Known rows, with every way that one mark hangs from another:
{figi {sefa {livut mivu} {sefep {mivomif dukup}}}}: [-3.37  0.32 -2.01  2.75 -0.74  2.51 -2.61 -1.00 -0.76 -0.50 -1.39 -1.55
 -0.06  1.62 -0.23 -4.41 -2.07  0.68  0.91 -0.49  1.12]
{livut {mivomif dukup} mivu}: [ 3.02 -1.58 -1.59  1.83 -2.66 -1.14 -1.77  0.02  2.62 -0.54 -0.53  1.38
 -2.18 -1.06  1.64  4.14  2.73  0.84  1.41  0.04  7.68]
{dukup {sefa {livut buzi mivomif} sefep}}: [-3.53 -0.15  1.53 -1.13  0.66 -2.74  3.39  0.61 -0.25  2.57 -1.07 -0.58
 -0.94 -2.69 -3.98 -4.19 -2.66 -0.74 -0.38  2.29 -4.38]
{livut {buzi vasif} mivomif mivu}: [ 0.95 -0.47  0.54 -0.13  0.00 -6.02 -1.27 -0.34 -0.17  2.96  0.08  1.17
 -0.18 -1.08  2.69  7.99  1.83 -0.31  1.44  1.56  5.64]
{livut {buzi vasif} {mivomif dukup sefep}}: [ 0.70 -1.67  2.39  1.87 -0.43 -2.14  3.13 -0.82  1.82 -1.52  0.70  0.87
  2.66  2.28  0.68  4.09  1.71  0.30  0.67 -1.59  2.25]
{dukup {sefa {livut mivu}}}: [ 1.95  1.22 -0.83 -2.98  0.44  4.15 -2.89  0.27 -0.42  0.78  1.18  1.09
 -3.36 -2.10  0.36 -0.78 -0.06  0.56  0.32  1.71  0.72]
{dukup {sefa {livut {buzi vasif} mivomif mivu} sefep}}: [-5.73  0.61  1.60 -0.07  0.06 -2.32 -2.78 -0.05 -2.27  2.87 -0.89 -1.56
 -0.91 -3.53 -1.24 -1.12 -2.30 -0.54  0.58  0.96 -3.87]
{figi {sefa {livut {buzi vasif}} {sefep {mivomif dukup}}}}: [-3.31  0.66  0.16  2.48  0.46 -0.99  2.18 -0.86 -2.26  0.23  0.04 -1.85
  5.57  1.24  0.41 -3.90 -1.32 -0.89 -0.03 -0.40 -3.25]
{sefa {sefep {mivomif dukup}}}: [ 3.43 -0.09 -0.43  4.64 -1.10  0.82  2.28  0.98  2.74 -1.74  0.08  0.24
 -0.46  0.74 -0.43 -0.56  1.02  0.52  0.72 -0.39  1.07]
{dukup {sefa {sefep mivomif}}}: [ 4.59  1.45  1.32  0.42  1.13 -0.60  3.75  0.41  2.40  0.31  0.70  0.32
 -5.29 -1.34  1.22 -1.32 -1.82 -0.69 -0.19  0.95 -3.52]
{vodu {sefa livut}}: [ 2.78  1.76 -2.17 -1.29  1.77  1.96  0.42 -0.91 -1.11  1.95  1.67  2.55
  0.81 -1.70  0.94 -2.74  1.61  1.60 -0.83  1.13  2.06]
{sefep {mivomif {dukup sefa}}}: [ 8.99  0.21  0.03 -0.47 -1.52 -0.48  4.65  1.34  2.37 -2.06  1.01 -0.03
 -4.13  0.01  3.00  0.52  1.66 -1.05 -0.65 -0.11 -1.20]
{livut {buzi vasif} {mivomif dukup {sefep sefa}} mivu}: [-2.20 -1.21  0.18 -0.24 -0.20 -0.50 -4.71 -0.07 -0.62 -1.62 -1.16 -1.01
 -0.06  2.31  1.44  6.51  1.16 -0.56 -0.76 -2.95 -0.32]
{tefu {buzi vasif}}: [ 6.97  1.73 -0.50 -0.54  2.95  1.49  1.67 -0.92  0.26  0.15  3.68  3.94
  4.41 -4.39  4.54  3.59  3.03 -0.45 -0.96 -0.32  8.91]
{livut mivomif mivu}: [ 3.19 -0.74 -0.40 -0.07 -0.67 -2.71 -0.99 -0.31  2.00  1.87 -0.07  2.22
 -4.13 -1.19  1.65  5.50  1.46  0.81  1.44  1.69  8.91]
{dukup {sefa livut}}: [ 3.85  1.51 -0.06 -2.70  1.46  3.13  2.37  0.22 -0.46  0.74  2.42  2.27
 -1.69 -2.66  0.20 -3.10 -0.04  0.40 -0.72  2.00 -0.19]
{figi {sefa {livut {mivomif sefep}}}}: [-2.79 -0.16  1.77 -2.21  1.99 -0.41  4.52 -2.86  0.15  1.38  0.92  2.15
 -1.01  2.46  0.80 -4.14 -3.21  1.28 -0.56  0.68  6.11]
{sefep {mivomif dukup} {sefa livut}}: [ 3.18  0.98 -1.71  0.14 -0.54 -1.65  0.62  2.99 -2.39 -1.84 -0.97 -0.33
  1.60  3.18 -0.73 -1.02  1.24 -0.21 -1.66 -0.80 -0.66]

Rows:
[ 0.16 -0.30 -0.90 -0.56 -0.60 -1.61  0.25  1.75 -1.48 -0.84 -0.83  0.92
  0.92  0.29 -1.03 -2.03  1.36  0.34 -1.44 -0.34  2.55]	{sefep {sefa {livut {mivomif dukup}}}}
[-4.41 -0.02 -1.09  1.54  1.17  2.99 -4.26  0.34 -0.70  1.98 -0.90  0.33
  2.56 -0.99 -5.28  0.04 -0.60  0.83  1.63  2.44 -0.52]	{sefa {livut buzi mivu} sefep}
[-0.43  1.58  0.63  2.68  0.72 -1.95  2.14  1.27 -0.97  1.23 -0.47  0.57
  1.12  1.84 -3.17 -3.48 -1.82  1.17  0.64  1.56  1.55]	{sefa livut {sefep mivomif}}
[-6.38 -0.48  0.71  2.15  0.22 -1.82  2.39 -2.03 -1.33  1.28  0.20 -0.74
  5.05 -2.38  0.18 -4.74 -1.32 -0.25 -0.05 -0.07 -0.38]	{figi {sefa {livut {buzi vasif} {mivomif dukup}} sefep}}
[-0.10 -1.50  2.25 -0.64 -1.83  0.33 -1.46 -0.92  1.74 -1.67 -0.07 -1.37
 -2.32  0.42  2.40  4.16  0.18 -0.61  0.49 -1.97 -2.19]	{livut {buzi vasif} {mivomif {dukup sefa} sefep} mivu}
[ 6.38  0.40 -1.41 -0.25 -0.44 -1.51  1.35  2.18 -0.10 -1.92 -0.25  0.41
 -1.34  1.69  2.06  2.77  2.38 -1.09 -1.54 -1.15  0.26]	{sefep {mivomif dukup} sefa}
[-6.84  0.04 -1.82  2.99 -1.41 -1.44 -5.15 -0.47 -2.02  1.28 -1.85 -2.16
  3.68 -2.26 -0.46 -1.46  0.65  0.50  0.35 -1.29 -2.97]	{vodu {sefa {livut {buzi vasif} {mivomif dukup} mivu} sefep}}
[ 2.28 -2.29  1.79 -1.89 -0.72 -0.16  4.83 -0.31  3.74 -2.01 -0.12 -0.55
 -2.47  0.70 -0.22  1.26  0.07 -0.72 -0.45 -0.91 -2.73]	{livut buzi {mivomif {dukup sefa} sefep}}
[-1.67 -1.24 -0.40 -1.86 -0.96  6.61 -3.09  0.19  0.59 -2.71 -0.38 -1.23
  0.39  2.04 -2.97 -0.73 -0.28  0.33  0.16 -0.84 -5.10]	{mivomif {dukup {sefa {livut buzi mivu}}} sefep}
[-6.54 -1.10 -2.91  2.26 -1.32 -0.69 -4.29 -0.10 -0.13  1.21 -3.11 -2.37
  1.89 -1.66 -2.84 -2.62  0.16  0.81  0.43 -0.44 -2.55]	{vodu {sefa {livut buzi {mivomif dukup} mivu} sefep}}
[-4.25  0.07  2.65 -2.35  0.01 -1.86 -1.42 -0.44 -2.32  1.04 -0.60 -1.04
 -1.13  1.30 -0.52  1.44 -2.47 -0.04  0.36 -0.34 -1.75]	{dukup {sefa {livut {buzi vasif} {mivomif sefep} mivu}}}
[ 3.23 -0.23 -0.70 -0.36  1.41  6.49 -0.90 -0.36  1.83 -3.48  1.76  2.04
 -0.66  2.01  0.63  0.82  1.80  0.42 -1.70 -2.37 -0.25]	{mivomif dukup {sefep sefa}}
[-4.77  0.39 -1.08 -0.16  1.09 -1.84 -1.63 -0.60 -2.17  2.77 -1.80 -2.19
  0.55  1.82 -1.60 -1.26 -3.23 -1.00  0.93  2.09 -1.36]	{figi {sefa {livut buzi mivu} {sefep mivomif}}}
[-1.73 -0.63  0.07 -3.13  1.46 -5.37  5.11 -1.40 -1.02  3.53  0.00  1.11
  1.77 -0.63  0.11 -1.18 -1.08 -0.78 -0.33  2.97  4.04]	{figi {sefa {livut buzi mivomif}}}
[ 1.20  0.60  0.11 -0.31 -2.08 -2.10 -1.81  1.85 -3.06 -0.75 -0.96 -2.88
  1.54  0.88  1.05  2.07  0.57 -1.21  0.30 -0.58 -4.71]	{sefep {mivomif {dukup {sefa {livut {buzi vasif} mivu}}}}}
[-2.58 -0.20  0.59 -0.99 -0.78  5.99 -4.19 -0.51 -1.70 -2.41  0.72 -1.33
  2.23  1.04 -0.58  0.36  0.05  0.36  0.26 -1.57 -5.17]	{mivomif {dukup {sefa {livut {buzi vasif} mivu}}} sefep}
[-2.87  1.86  1.21 -0.25  0.21 -2.17 -2.58  1.10 -3.23  1.40 -1.11 -2.99
 -0.02 -0.45 -0.72 -0.40 -2.79 -1.15  0.74  0.66 -6.87]	{dukup {sefa {livut {buzi vasif} mivu} {sefep mivomif}}}
[ 5.28 -0.41  0.91 -0.59  0.15  7.42  2.37 -1.17  4.11 -3.64  2.84  1.69
 -3.14  0.11  1.53 -1.13  0.82  0.60 -0.46 -1.48 -1.58]	{mivomif {dukup sefa} sefep}
[ 1.35 -1.08  0.40 -0.11  0.49  0.93  0.84  0.07  2.04 -2.61 -0.11  1.12
 -2.46  2.42  0.57  1.33  0.76  0.30 -1.46 -2.38  1.96]	{livut {mivomif dukup {sefep sefa}}}
